What can hang from each mark
k805: k672
k27: k478
k933: k130 k805
k881: k41
k154: k130 k805
k814: k627 k672
k41: k783 k881
k478: k933
k627: k814
k130: k27 k154
k783: k41 k130

Each row was made from one small tree. The marks that hang from a mark follow it in brackets, in the order of their numbers. Every link used is in the known rows. Write each row's tree.
Known rows
k627[k814[k672]]: [ 2.67  2.16  0.92 -1.54  2.04 -1.34  3.72  2.50  0.66 -0.89 -0.09 -3.54
 -1.67  2.72 -4.17  4.73 -0.74 -2.95  1.79 -2.86  0.74 -2.41  0.83 -3.23
  0.25 -2.02 -1.64 -2.77  1.95]
k805[k672]: [ 1.10  0.02 -2.45 -1.07 -0.63 -1.59  4.22  1.90 -1.31 -0.02  1.65 -4.25
 -0.78 -0.83 -1.05  2.41 -0.07 -5.10 -0.92 -2.29  1.43 -3.04 -0.06 -1.93
  1.64  3.95 -3.39 -1.20 -0.32]
k933[k130]: [ 1.91 -2.75  1.61  1.37 -1.46  1.19 -0.36  3.40 -2.72  2.39 -3.06 -2.15
  0.34  0.98 -0.58  1.10  0.95 -3.66  2.23 -2.20 -1.69 -1.47  4.10 -2.46
 -2.73  0.34 -3.94 -1.04  0.62]
k130[k27 k154[k805[k672]]]: [-1.78  3.31 -4.51 -1.72 -1.23 -1.92  1.73 -0.40 -0.52 -1.64  2.02 -5.98
 -2.57 -1.57  0.24  0.85 -3.43  1.69 -0.34 -4.23  0.51  1.01 -0.74 -1.71
 -0.08  0.81  4.59 -2.74  0.02]
k154[k130[k27[k478]] k805[k672]]: [ 3.07  0.91  0.82 -2.03  0.98  2.19  1.21 -2.93 -1.88  1.59  1.65 -8.77
 -0.08 -2.76 -3.34  0.27 -5.56 -5.87  0.11 -4.23  0.13 -1.10  0.16 -2.85
  1.61 -0.36  2.63  0.05 -2.50]
k41[k881]: [ 2.50 -2.18  2.41  2.08  4.73 -2.93  2.00  3.51  0.75  2.23 -0.29 -2.05
  1.71  2.94  2.02  3.26  2.62 -3.54  2.37 -1.33  0.65 -3.08 -0.28 -0.61
 -0.80  1.26 -3.85 -1.10  5.07]
k41[k783[k130[k27]]]: [ 0.97 -3.72 -2.92  2.38 -1.48 -1.91 -2.51  5.03 -2.00  3.93 -0.16 -2.15
  1.28  2.16  0.90  2.99  0.30 -1.75  0.46 -2.05 -0.51 -0.95 -1.20 -0.59
 -2.98  0.07  1.15 -2.52  3.25]
k478[k933[k130[k27 k154]]]: [ 0.46  0.99 -4.03  0.02 -0.01  0.80 -1.41  1.55 -0.53  2.07 -2.97  0.40
 -3.44  0.50  3.71  2.27  0.85  2.06  0.31 -1.57 -0.65  0.47  2.89 -1.92
 -4.20  2.31  0.28 -2.04  0.14]
k783[k41[k881] k130]: [ 4.01 -4.15  1.43 -2.21 -0.51 -4.71 -0.54  5.36 -2.02  0.84  0.56 -1.47
  7.79  2.18 -0.40  2.11  5.42 -1.27 -0.38 -0.30 -4.73 -4.18  2.06  0.78
 -0.43  2.30 -0.95  2.77  5.95]
k881[k41[k783[k130]]]: [ 3.03 -4.16 -0.72  3.49 -0.95 -0.74 -3.06  3.39 -3.54  7.26 -0.54 -3.39
  3.34  0.27  0.14  1.94  1.46 -2.03  0.66 -2.09 -2.87 -4.70 -0.05 -1.08
 -5.65  0.31 -5.45 -0.50  4.10]
k27[k478[k933[k130[k154] k805]]]: [ 4.73  2.57  3.05  0.41  1.16  4.57  2.59 -2.31  0.72  1.77 -3.57 -1.71
 -2.44  2.33 -0.69 -3.39  0.66 -1.52  0.03  0.75 -1.20  1.98  3.36 -0.22
 -5.71 -2.04 -2.60  2.51 -3.85]
k881[k41[k783[k130[k154[k805[k672]]]]]]: [ 2.16  1.23 -2.20  1.32 -2.15 -0.30 -2.46  1.37 -4.09  6.19  0.73 -5.39
  2.40 -1.78 -1.03 -1.55 -0.45  1.76 -1.37 -4.41 -2.36 -1.56  0.95 -2.04
 -5.78  0.30 -1.36  1.17  2.38]
k783[k130]: [ 2.16 -5.92  1.52 -2.15 -1.39 -0.43 -0.26  2.06 -2.25  0.58  0.02 -0.78
  2.11 -0.28  0.48  1.07  2.09 -3.52 -0.11 -0.56 -4.33 -0.40  2.04  0.07
 -1.11  1.37 -2.46  0.27  2.53]
k130[k154]: [-0.26  1.49 -1.79 -1.33 -0.25 -1.10  1.20  1.05  0.86 -0.79 -0.90 -1.92
 -3.25 -0.72  4.16 -0.82  0.03 -1.15  0.88 -1.59 -1.04  0.62  0.85 -0.27
 -1.89  0.09 -1.28 -1.41  0.39]
k814[k627 k672]: [ 0.34 -1.08 -0.19 -4.21  1.68 -1.58  3.54  3.18 -1.86 -1.50  1.34 -2.65
  1.69 -2.91 -5.92  7.03 -2.51 -1.99  1.92 -2.81  0.66 -3.99  1.41  0.58
  4.15 -1.36  0.63 -0.53  1.91]
k478[k933[k130 k805[k672]]]: [ 4.07  0.94  0.79  0.11 -1.43  1.54  3.28  0.21 -3.45  4.45 -0.94 -1.86
  0.11  1.28 -4.52  1.00  1.13 -1.60 -2.71 -1.46  0.70  0.21  4.10 -1.99
 -3.94  2.94 -2.20  0.28 -2.72]
k881[k41[k783[k130[k154]]]]: [ 2.04 -1.45 -2.41  2.35 -1.41 -0.89 -3.70  3.16 -2.30  6.07 -1.04 -2.72
  1.80 -0.48  2.79 -0.53  1.18  1.28  0.42 -2.52 -3.80 -2.55  1.14 -0.61
 -7.01 -0.22 -3.37  0.29  3.62]
k627[k814]: [ 2.87 -0.03  2.59 -0.38  0.62 -1.36  2.29  2.93  1.04  1.17 -1.81 -3.17
 -3.52  4.00 -0.28  3.12  1.10 -3.28  2.83 -2.18  0.46 -1.55 -0.87 -1.18
 -2.57 -1.68 -2.54 -5.83  1.69]
k783[k41[k881] k130[k27 k154]]: [ 1.07 -1.70 -4.01 -3.75 -0.85 -5.53 -2.27  5.81  0.75 -1.71  0.78 -1.19
  5.85  1.99  3.33  1.63  3.73  4.03  0.20 -1.19 -5.24 -1.99  1.87  0.99
 -0.94  1.81  4.14  1.48  6.04]
k783[k41 k130[k27]]: [ 1.48 -4.84 -2.63 -3.89 -4.83 -4.13 -1.01  4.07 -2.41 -1.77  1.76 -2.39
  4.99  0.10 -1.02  3.63  2.03 -1.17 -1.00 -0.55 -5.43 -3.87  0.66  0.99
  0.08  2.15  1.97 -1.02  3.54]
k814[k672]: [ 0.81  0.19 -0.46 -0.82  1.84 -1.73  3.89  0.78 -1.06 -1.15  1.68 -2.98
  0.53 -1.93 -3.29  3.91 -1.31 -4.81 -0.27 -1.62  0.20 -3.31  1.69 -2.46
  2.88  0.69 -2.34  0.68  1.73]
k27[k478]: [ 3.28 -0.83  2.83  0.74  2.67  1.83  3.66 -1.20  0.95 -0.83 -0.50 -3.96
 -1.84  1.62  0.10  0.16 -0.14 -7.55  1.61  1.26 -0.87 -2.87 -1.84 -0.20
 -0.16 -1.38 -4.96  0.04 -1.11]

Write each row's tree
[ 0.88  2.80 -3.60 -0.76  3.00  0.82  1.89 -1.64  3.06 -1.33 -0.71 -1.91
 -4.98  1.10  4.57  1.02 -1.06 -0.78  0.47  0.89 -0.39 -0.56 -2.20 -0.19
 -1.55  0.09  0.45 -1.15 -1.34] | k130[k27[k478[k933]] k154]
[ 2.34 -0.80 -1.07  2.44  3.02 -2.59 -2.91  5.94 -0.17  5.11 -1.87 -0.17
  2.28  3.39  4.21 -1.19  2.99  1.76  0.91 -2.33 -0.23  1.45  1.41 -0.81
 -4.69 -0.57  0.45  1.67  5.40] | k41[k783[k130[k154]] k881]
[ 1.53  0.95  2.19 -0.27 -3.45  1.85  0.53  1.54 -1.22  1.57 -2.97 -2.49
 -0.36  1.03 -0.88 -3.75  0.15  1.63  1.47 -2.84 -2.52  3.30  6.00 -0.93
 -6.12 -2.62 -0.03 -0.34 -1.21] | k933[k130[k154] k805]
[ 2.85  2.00 -1.69  1.64  3.82 -1.01 -0.83  3.42  0.18  2.69  0.76 -4.20
  2.57  4.00  0.66 -2.14 -0.28  2.31  0.31 -3.65  1.11  1.32 -1.33 -2.15
 -3.23 -1.44  4.13  2.95  3.28] | k41[k783[k130[k27[k478] k154[k805[k672]]]] k881]
[ 2.78  0.84  0.82  3.14  4.28 -0.87 -2.22  3.40  0.79  3.64 -0.59 -3.21
  2.16  4.47  1.98 -1.81  0.05  2.21  2.05 -2.25 -0.37  1.81 -1.58 -0.40
 -4.65 -3.60  3.68  1.96  4.66] | k41[k783[k130[k27[k478] k154[k805]]] k881]
[ 3.72  1.86 -0.09 -1.92  2.41  2.27  1.28 -4.16 -2.31  3.06  1.12 -7.30
 -1.05 -2.90 -3.15  1.73 -4.60 -5.38 -1.99 -3.07  0.93 -1.15 -0.45 -2.74
  1.18  1.67  2.37  0.70 -3.34] | k154[k130[k27[k478[k933]]] k805[k672]]
[ 2.55  1.73 -1.82 -4.11  0.20 -2.61  0.28  2.21 -0.33 -3.29  2.00 -5.29
  6.17  1.65 -1.58 -1.43  1.19  2.89 -1.11 -1.78 -4.16 -0.70  0.57 -0.17
 -0.15  0.16  5.43  4.62  2.92] | k783[k41[k881] k130[k27[k478] k154[k805[k672]]]]
[ 1.65  4.63 -3.89 -2.06  1.34  1.38  4.48 -2.46  2.60 -1.68  0.78 -3.40
 -3.65  1.25  0.99 -0.88 -1.73  0.47 -1.63 -0.01  0.88  0.55 -1.45  0.00
 -1.83  0.46  1.79 -0.16 -3.42] | k130[k27[k478[k933[k805[k672]]]] k154]
[ 0.00  2.35 -3.18 -1.77 -4.02  1.25  1.53  2.71 -1.16 -0.33 -0.49 -4.24
  0.16  0.81 -1.93 -1.65 -1.76  2.93  0.31 -4.52 -0.68  2.20  5.11 -2.22
 -3.94 -0.56  3.21 -1.32 -2.21] | k933[k130[k27 k154] k805[k672]]
[ 4.16  0.39 -0.57 -3.29  1.09 -2.43  0.31  1.32  1.75 -1.11  0.22 -1.58
  5.11  3.94  0.26 -0.57  3.96  3.97 -1.66  1.57 -4.79 -0.77  0.82  2.35
 -3.40 -0.13  4.03  3.81  2.29] | k783[k41[k881] k130[k27[k478[k933[k805]]] k154]]
[ 1.70  2.20 -3.43  0.33 -0.95  0.67 -1.03  1.24 -1.50  1.35  0.77 -5.11
 -0.38  0.67 -0.71 -2.29 -2.48  0.55 -1.03 -3.07  0.24  2.24 -1.46 -1.50
 -2.80 -1.84  4.39  1.35 -0.35] | k41[k783[k130[k27[k478] k154[k805[k672]]]]]
[ 2.69 -0.15  1.60 -2.59 -1.11 -4.11 -1.54  2.50 -2.08 -0.27  0.46 -2.66
  6.19  0.60 -0.12 -1.60  3.42  2.89 -0.83 -1.73 -5.40  0.45  2.46  1.04
 -2.46  0.72  3.16  3.60  5.04] | k783[k41[k881] k130[k154[k805]]]
[ 0.90  3.93 -0.49 -0.02  2.66  0.87  1.60 -4.27  1.69 -0.47 -0.33 -3.94
 -5.03  0.26  1.72  0.48 -2.22  0.17  0.11 -0.14 -0.64  0.88 -2.77  0.17
 -2.38 -1.28  2.52 -0.94 -1.61] | k130[k27[k478[k933]] k154[k805]]
[ 1.37  3.48 -2.07 -1.81 -2.43  3.82  2.83  0.94  0.71 -1.79 -0.94 -5.31
 -0.35  1.95 -2.90 -3.47 -2.36  1.73  1.21 -3.16 -1.06  1.75  3.83 -2.45
 -3.60 -2.38  2.08  1.15 -4.18] | k933[k130[k27[k478] k154] k805[k672]]
[-0.32  3.90 -1.27 -1.97 -1.39 -0.95  2.66 -1.11 -1.19 -0.54  1.10 -5.04
 -2.78 -2.53 -0.58 -1.62 -2.00  0.01 -1.47 -3.56  0.26  1.81  0.63 -1.20
 -0.76  1.10  1.43 -0.10 -0.88] | k130[k154[k805[k672]]]
[ 2.65 -0.16 -2.19  2.64  4.78 -0.91 -2.18  5.08  2.15  2.94 -1.41 -1.51
  2.07  5.09  4.43 -0.75  1.34  1.31  2.37 -1.55 -0.45  0.53 -0.91 -0.83
 -4.09 -2.42  1.89  1.78  4.71] | k41[k783[k130[k27[k478] k154]] k881]
[ 3.29  0.66 -2.73  2.77  5.83 -0.99 -2.09  3.84  1.85  4.58 -1.88  0.07
  0.84  5.29  5.05  0.17  2.24  1.81  0.43 -0.29  0.73  0.31 -1.43 -0.83
 -4.70 -0.39  1.61  2.08  4.09] | k41[k783[k130[k27[k478[k933]] k154]] k881]
[ 0.76  2.03  0.92  0.46 -0.28  3.53 -0.86 -0.74 -0.21 -1.10 -2.53 -4.78
 -2.13  0.98 -0.04 -2.11 -2.79  0.74  3.23 -2.62 -2.73  2.00  2.17 -2.42
 -3.77 -3.73  2.13 -0.11 -1.19] | k933[k130[k27[k478] k154[k805]]]
[ 1.98 -4.37 -2.51  3.16 -1.00 -1.36 -3.71  4.32 -2.67  6.43  0.36 -3.68
  3.15  0.62  0.73  3.42  0.26 -0.67  1.18 -2.77 -3.49 -5.43 -0.82 -1.10
 -5.67  0.41 -3.14 -2.15  4.81] | k881[k41[k783[k130[k27]]]]
[ 2.76  0.58  0.58 -2.62  0.47 -2.44 -0.90  1.62  0.09 -2.48  0.92 -4.00
  5.56  2.14 -0.14 -1.12  1.82  2.78  0.61 -0.87 -5.64 -0.53  0.33  0.97
 -1.51 -1.53  5.00  3.70  4.00] | k783[k41[k881] k130[k27[k478] k154[k805]]]
[ 1.33  2.95 -3.89 -1.38 -1.85  1.14  1.56  0.87 -1.14  2.11 -1.29 -1.97
 -1.51  0.93 -0.99  0.34 -0.35  3.22 -2.12 -2.59  0.48  1.85  3.93 -1.76
 -4.54  2.36  2.17 -0.85 -2.60] | k478[k933[k130[k27 k154] k805[k672]]]
[ 2.97 -0.57  3.73 -0.47  1.52  2.46 -0.47 -3.48 -1.10  2.10 -0.15 -7.37
 -0.67 -2.16 -1.96  0.56 -4.92 -5.80  1.80 -2.94 -1.84 -0.34 -0.41 -1.08
 -0.22 -2.57  2.01 -0.90 -1.06] | k154[k130[k27[k478]] k805]
[ 2.38 -0.66 -1.05  1.09  3.61  0.61  2.63 -1.54  1.80  0.09 -0.18 -2.64
 -3.12  2.26  1.40  4.60 -0.28 -4.58  0.89  1.66  0.33 -3.91 -3.68  0.08
 -0.61  0.99 -1.92 -2.18 -0.54] | k130[k27[k478[k933]]]
[ 2.88  1.60  1.22  0.25 -1.53  1.87  1.17 -0.58 -1.25  3.72 -3.40 -0.21
 -2.15  0.95 -0.33 -1.36  1.54  1.60 -1.12 -0.61 -1.18  3.06  4.94 -0.35
 -6.64  0.11 -0.52 -0.12 -1.98] | k478[k933[k130[k154] k805]]
